What can hang from each mark
q_477: q_484
q_679: q_490
q_484: q_118 q_679 q_696 q_885
q_490: q_679 q_821
q_118: q_484
q_696: q_484 q_864
q_964: q_118

Every row comes from one small tree of marks. The marks that hang from a mark follow it in brackets, in the order of their numbers. Every link used is in the known rows. Which tree was each row made from?
Known rows
q_118(q_484(q_679(q_490) q_696)): [-0.809 -1.946 -0.513  0.774  1.257 -1.825  0.926 -2.396 -1.846 -1.695
  0.643 -1.481 -0.930 -0.911 -0.151 -0.867 -0.303  0.267  2.179 -1.831
 -0.573  1.236 -1.199 -3.243]
q_118(q_484(q_679 q_696)): [-2.299 -2.030  1.352  0.620  1.413 -1.543  0.395 -2.727 -2.539 -0.941
  1.341 -0.373 -2.076 -0.845 -0.273 -0.252  0.487  0.420  1.547 -1.634
  0.011  2.166 -0.877 -3.871]
q_118(q_484): [-1.515 -2.151  1.914 -0.643  2.957 -3.026  1.145 -1.141 -1.340 -1.310
  0.128 -0.087 -1.471  0.132 -2.012 -1.349  0.999  1.763  1.572 -3.187
 -1.563  3.108 -2.879 -3.809]
q_964(q_118): [-1.825 -1.455  1.729 -1.038  3.407 -2.462  2.304 -1.941 -0.969 -3.409
 -0.617  1.063 -0.835  1.264 -3.240 -2.367  1.750  3.189  1.226 -3.567
 -0.513  3.374 -2.228 -2.843]
q_696(q_484(q_118 q_679 q_885) q_864): [-1.584 -0.977  2.182 -0.588  3.133  1.440 -1.985 -2.247 -1.126 -3.628
  2.778 -0.327  0.779 -0.723 -2.304  0.942  3.281  0.303 -0.983 -1.736
  2.312 -0.444 -0.434 -1.936]
q_964(q_118(q_484(q_679 q_696))): [-1.315 -1.529  1.467 -0.001  1.752 -2.512  0.615 -3.586 -2.494 -1.077
  0.818  0.454 -1.771 -0.244 -1.168 -1.785  0.296  0.517  1.669 -2.149
  0.844  2.824 -0.835 -2.422]
q_490(q_679 q_821): [-3.868 -2.845  2.277 -0.326  4.583 -2.239  4.087 -1.058 -1.197 -2.365
 -1.710 -0.981 -0.274  1.380 -0.766 -0.082  0.015  4.296  4.180 -2.046
 -0.795  2.383 -2.412 -6.386]
q_964(q_118(q_484)): [-0.197 -1.527  1.868 -1.115  3.206 -3.435  1.428 -1.811 -1.108 -1.863
 -0.107  0.915 -1.239  0.378 -2.590 -2.640  0.340  2.215  1.272 -3.425
 -0.789  3.873 -3.009 -2.558]
q_118(q_484(q_696(q_864) q_885)): [-0.214 -2.450  2.958 -0.865  0.689  0.495 -2.269  0.529 -2.287 -1.436
  0.249  0.066 -1.363 -0.654 -0.055 -0.360  0.223  0.835 -0.510 -2.026
  0.942  3.301 -3.580 -3.446]
q_118(q_484(q_679 q_696(q_864))): [-2.279 -2.266  1.769 -0.535  1.998 -0.519 -1.161 -1.617 -2.475 -2.006
  1.503  0.314 -1.552 -1.048 -0.588 -0.376  0.762  0.064  1.047 -2.149
  0.838  2.522 -1.464 -3.350]
q_477(q_484(q_118)): [-0.912 -0.029 -0.522 -1.280  3.318 -1.008  1.667 -1.545 -0.183 -4.101
 -0.144 -0.252 -0.238  1.553 -3.252 -2.420  1.113  2.081 -0.073 -2.266
 -1.547  1.399 -1.951 -2.782]
q_484(q_118 q_679(q_490)): [-0.867  0.244 -0.942 -0.328  3.410 -0.979  2.461 -2.888 -0.472 -5.130
  0.587 -1.211  1.022  0.380 -2.072 -0.584  1.029  0.632  1.293 -2.164
 -0.971 -0.579  0.087 -3.330]
q_477(q_484(q_118 q_679(q_490))): [-0.403  0.103 -2.774 -0.811  2.652 -0.474  2.308 -2.894  0.491 -5.391
  0.841 -1.532  0.423  1.004 -2.404 -2.235  0.528  0.494  0.523 -1.875
 -1.309 -0.926  0.035 -2.047]
q_679(q_490): [-2.093 -1.540 -0.396 -0.053  2.926 -1.997  2.525 -0.710 -0.185 -4.065
 -0.640 -0.846 -0.234  0.704 -2.391 -1.670  1.493  2.427  1.648 -3.347
 -1.952  1.589 -2.134 -3.930]
q_477(q_484(q_118 q_696 q_885)): [ 0.505 -0.133 -0.041 -0.151  0.919  1.094 -0.093 -0.480 -1.305 -3.580
 -0.146 -0.550 -1.090  0.929 -0.913 -1.218  0.172  1.187 -1.636 -0.912
  0.906  1.776 -2.209 -2.756]
q_477(q_484(q_679 q_696 q_885)): [-1.695 -2.253 -0.602  0.340 -0.025  0.190  0.232 -2.090 -0.833 -3.951
  0.811 -0.756 -2.359  1.034  0.059 -0.597  1.232  0.738 -0.856 -0.182
  1.475  0.675 -0.676 -2.477]
q_477(q_484): [-2.207 -2.057 -0.408 -0.978  2.653 -2.074  2.239 -1.322  0.571 -3.756
 -0.124 -0.400 -1.687  1.707 -2.847 -2.638  1.559  2.613  0.328 -2.270
 -1.672  1.973 -2.391 -3.154]
q_490(q_679): [-3.859 -2.478  1.017 -0.360  4.183 -2.957  2.603 -0.809 -0.475 -2.414
 -0.716  0.464 -1.297  1.256 -1.126 -0.650  0.707  3.527  2.497 -2.397
 -1.224  1.826 -1.873 -5.231]
q_484(q_679(q_490) q_696(q_864)): [-2.617 -1.789 -0.108 -0.171  1.561  0.633  0.280 -1.348 -1.525 -4.525
  0.958 -0.784 -0.202 -0.400 -0.555 -0.824  1.467  0.895  1.082 -2.753
  0.270  1.352 -0.723 -3.398]
q_484(q_118 q_679 q_696(q_864) q_885): [-1.168 -0.184  1.713 -0.406  1.052  2.672 -1.608 -1.500 -2.664 -4.617
  1.450  0.007 -0.576 -0.446 -0.003  0.908  0.998 -0.422 -0.991 -1.377
  2.053  1.080 -0.215 -2.875]
q_118(q_484(q_696(q_864))): [-1.702 -2.309  2.404 -0.858  2.209 -1.101 -1.479 -0.175 -2.398 -1.071
  0.173  0.345 -1.274 -0.703 -0.818 -1.377  0.479  1.327  0.689 -3.325
 -0.207  4.092 -3.324 -3.744]

Which tree is each row?
[-2.170 -2.734  2.517 -1.156  3.357  0.479 -1.793  0.435 -0.889 -2.482
  1.436 -0.076  0.339 -0.108 -2.257 -0.313  3.461  2.382 -1.042 -2.631
  1.157  1.462 -2.807 -2.476]	q_696(q_484(q_885) q_864)
[-0.557 -2.609  2.282 -0.767  0.239  0.907 -1.971 -1.107 -2.460 -2.134
  1.561 -0.124 -1.701 -1.059  0.527  0.056  0.458 -0.553 -0.078 -1.364
  1.660  1.728 -2.107 -2.680]	q_118(q_484(q_679 q_696(q_864) q_885))
[-4.484 -2.523  1.869 -0.349  4.246 -0.403 -0.445 -2.575 -0.773 -2.712
  2.499 -0.100  0.106 -0.503 -2.682 -0.197  3.841  1.670  0.466 -2.816
  0.834  0.902 -0.761 -2.457]	q_696(q_484(q_679) q_864)
[-3.364 -2.887  2.351 -0.403  2.998  0.359 -1.316 -1.754 -0.424 -3.261
  2.584 -0.448  0.033 -0.331 -1.992  0.388  3.669  0.861 -0.540 -1.723
  2.097  0.033 -1.123 -2.024]	q_696(q_484(q_679 q_885) q_864)
[-1.405 -2.113 -0.606 -0.008  0.988 -0.771  1.887 -1.407 -0.196 -4.716
  0.682 -1.446 -0.627  0.335 -0.735 -0.199  1.479  0.941  0.910 -1.791
 -0.312 -0.573 -0.276 -3.008]	q_484(q_679(q_490) q_885)
[-2.983 -0.014  1.397  0.347  4.689 -0.798  0.479 -3.434 -1.458 -2.502
  2.250 -0.718  0.421 -0.075 -3.259  0.013  3.154  1.069  0.741 -2.022
  0.464 -0.194  0.594 -2.694]	q_696(q_484(q_118 q_679))
[-0.381 -2.381  2.099  0.125  0.505 -0.952 -0.428 -0.032 -2.723 -0.952
 -0.011 -0.175 -1.881 -0.094  0.069 -0.331  0.162  1.095  0.145 -1.664
  0.617  3.300 -2.934 -3.786]	q_118(q_484(q_696 q_885))
[ 0.365 -2.490  1.644 -1.096  1.122 -2.169  0.543 -2.951 -0.908 -2.709
  0.987  0.263 -1.509  0.276 -1.221 -1.132  0.446 -0.064  0.621 -2.216
  1.043  1.516 -1.035 -1.331]	q_964(q_118(q_484(q_679 q_885)))
[-0.409 -0.338 -0.216  0.370  3.105 -0.255  0.015 -2.189 -0.769 -3.468
  1.733 -1.970  1.525  0.080 -2.113  0.068  2.512  0.659  0.230 -1.366
  1.081 -1.667  0.316 -1.765]	q_696(q_484(q_118 q_679(q_490) q_885))
[ 0.551 -0.193 -0.052 -1.400  1.744  0.154  1.061 -0.651  0.215 -4.572
 -0.022 -0.243 -0.581  1.556 -1.912 -1.630  1.098  1.527 -1.247 -1.538
 -0.284  0.834 -2.232 -2.192]	q_477(q_484(q_118 q_885))
[-1.121 -0.300  2.253  0.034  3.966 -0.296 -0.800 -0.821 -1.396 -2.160
  0.793 -0.727  0.487  0.265 -2.783  0.319  2.748  1.834 -0.622 -2.056
  0.793  0.698 -1.607 -2.766]	q_696(q_484(q_118 q_885))
[-1.878 -0.468  1.603  0.193  3.488  0.058 -0.324 -2.787 -1.260 -2.766
  2.266 -0.973  0.306  0.050 -2.433  1.067  3.485  0.427 -0.576 -1.035
  1.875 -0.685  0.206 -2.087]	q_696(q_484(q_118 q_679 q_885))
[-2.370  0.170  1.365 -0.210  2.745  1.432 -0.777 -2.449 -2.646 -4.132
  1.469  0.305  0.005 -0.767 -1.268  0.221  1.709  0.075  0.326 -2.188
  1.085  1.499 -0.277 -3.841]	q_484(q_118 q_679 q_696(q_864))
[ 0.183 -2.450 -0.459 -0.491  0.666 -1.742  0.886 -1.673 -0.321 -3.114
  0.762 -1.556 -0.700 -0.303 -0.279 -0.496  0.346 -0.262  0.984 -2.046
 -0.423 -0.216 -1.551 -2.458]	q_118(q_484(q_679(q_490) q_885))
[-0.913 -2.848  1.424 -0.359  1.148 -1.575  0.684 -2.286 -1.292 -2.291
  1.024 -0.215 -1.737 -0.056 -0.585 -0.137  0.871 -0.402  0.857 -1.521
  0.058  0.681 -1.040 -2.771]	q_118(q_484(q_679 q_885))
[ 1.044 -2.227  2.216 -1.475  1.781 -2.449  0.419 -1.245 -1.087 -2.245
 -0.305  0.632 -1.162  0.568 -2.024 -1.854 -0.003  1.706  0.463 -2.838
  0.308  3.128 -3.084 -1.989]	q_964(q_118(q_484(q_885)))
[-0.457 -2.053 -2.268 -0.577  0.504 -0.758  1.926 -1.599  1.192 -5.613
  0.586 -1.724 -0.807  1.720 -0.956 -1.789  0.984  0.686  0.236 -1.166
 -0.617 -1.139 -0.745 -1.554]	q_477(q_484(q_679(q_490) q_885))
[-0.181 -1.469  2.087 -0.097  1.862 -2.480  0.653 -1.776 -2.553 -0.526
 -0.218  0.626 -1.471  0.155 -1.756 -2.212 -0.544  2.130  1.451 -3.085
  0.425  4.500 -3.106 -2.679]	q_964(q_118(q_484(q_696)))
[-0.956 -0.692  2.616 -0.732  3.899  1.223 -2.232  0.208 -1.276 -2.909
  1.596 -0.055  1.385 -0.420 -2.795 -0.112  2.836  1.431 -1.445 -2.559
  1.517  0.985 -2.508 -2.183]	q_696(q_484(q_118 q_885) q_864)
[-1.123 -2.471  1.621  0.511  0.428 -0.812 -0.084 -2.020 -2.332 -1.126
  0.884 -0.543 -2.411 -0.683  0.615  0.512  0.348 -0.443  0.928 -0.795
  1.187  1.322 -1.066 -3.313]	q_118(q_484(q_679 q_696 q_885))
[-1.796 -2.812  0.518 -0.096  2.550  0.516 -0.878 -1.078 -0.053 -3.825
  1.853 -1.294  1.266 -0.508 -1.459  0.003  3.000  0.975 -0.162 -2.263
  1.160 -0.514 -0.901 -1.663]	q_696(q_484(q_679(q_490) q_885) q_864)
[-0.914 -0.071  1.249  0.720  0.959  1.098 -0.109 -2.528 -2.659 -3.510
  1.023 -0.321 -1.086  0.031  0.054  1.146  1.191 -0.044 -0.248 -0.721
  1.606  0.639  0.079 -3.717]	q_484(q_118 q_679 q_696 q_885)
[-1.718 -0.194  0.250 -0.929  4.627  0.251 -0.663 -2.207 -0.469 -3.792
  2.453 -1.233  2.604 -0.754 -2.962 -0.616  2.594  1.047  0.014 -2.900
  0.146 -0.472 -0.283 -2.015]	q_696(q_484(q_118 q_679(q_490)) q_864)
[ 0.521 -0.438  0.558 -1.378  1.291  2.497 -1.868  0.360 -0.961 -4.526
  0.449  0.087 -0.724  1.005 -0.869 -1.222  0.283  1.067 -2.082 -1.064
  0.886  2.083 -2.641 -2.174]	q_477(q_484(q_118 q_696(q_864) q_885))
[ 0.191 -3.455  0.868 -0.265  1.264 -1.346  2.144 -1.790 -0.832 -3.089
  0.085 -2.776  0.541 -0.259 -0.315 -0.073 -0.519  0.443  3.147 -1.333
 -0.464  0.404 -1.903 -3.229]	q_118(q_484(q_679(q_490(q_821)) q_885))
[-2.521 -2.565  2.298 -0.045  0.517  1.650 -1.543 -1.586 -2.181 -4.185
  1.077  0.125 -1.563 -0.620  0.373  0.370  1.915  0.555 -0.408 -1.441
  1.918  1.523 -0.953 -2.998]	q_484(q_679 q_696(q_864) q_885)
[-0.886 -2.404  0.740  0.855  1.873 -1.534  2.202 -2.480 -2.353 -1.475
  0.166 -2.868  0.059 -0.702  0.012 -0.139 -0.509  1.141  4.019 -1.420
 -0.354  1.608 -1.779 -4.226]	q_118(q_484(q_679(q_490(q_821)) q_696))
[ 0.218  0.399 -0.580  0.504  0.915  1.027  0.265 -2.215 -2.358 -4.744
  0.671 -1.614  0.358  0.027  0.243  0.556  0.092 -0.351  0.259 -1.059
  0.989 -0.415  0.089 -3.160]	q_484(q_118 q_679(q_490) q_696 q_885)
[-0.927 -0.284  1.047 -0.035  2.015  0.214  0.962 -2.874 -1.529 -4.542
  0.953 -0.531 -0.154  0.336 -1.079  0.618  1.924 -0.233 -0.007 -1.426
  0.438 -0.077  0.169 -3.032]	q_484(q_118 q_679 q_885)
[-1.838 -2.194 -0.019  0.726  2.424 -1.225  0.728 -1.691  0.007 -3.549
  1.773 -2.120  0.653  0.048 -1.569 -0.295  2.788  1.236  0.521 -1.828
  1.003 -1.323 -0.570 -2.106]	q_696(q_484(q_679(q_490) q_885))
[-0.977  0.321 -0.010 -0.455  2.283  1.417 -0.284 -1.588 -1.843 -4.753
  1.164 -0.755  0.900 -0.533 -0.669 -0.477  0.833  0.255  0.304 -2.543
  0.109  0.707 -0.136 -3.211]	q_484(q_118 q_679(q_490) q_696(q_864))
[-0.270 -0.400  2.396 -0.749  1.707  2.045 -1.906 -0.002 -2.558 -3.988
  0.360  0.416 -0.259 -0.218 -0.649  0.197  1.308  1.011 -1.354 -2.331
  1.300  2.481 -2.361 -3.506]	q_484(q_118 q_696(q_864) q_885)
[-2.305 -0.189  2.617 -1.014  5.383  0.153 -1.507 -0.814 -1.393 -2.129
  1.527  0.086  1.205 -0.232 -3.975 -0.829  3.425  2.240 -0.216 -3.504
  0.368  1.788 -2.340 -2.610]	q_696(q_484(q_118) q_864)
[ 0.374 -1.307 -0.344  0.153  1.591 -2.347  0.953 -2.737 -1.918 -1.887
  0.498 -0.693 -0.583 -0.290 -0.991 -2.162 -0.739  0.772  1.813 -2.375
  0.381  2.204 -1.043 -1.889]	q_964(q_118(q_484(q_679(q_490) q_696)))
[-3.237 -2.090 -0.334  0.876  3.744 -2.090  1.439 -2.413 -0.334 -2.638
  2.055 -1.882  0.845  0.042 -2.542 -0.676  2.909  1.613  1.599 -2.483
 -0.120 -0.405 -0.208 -2.973]	q_696(q_484(q_679(q_490)))
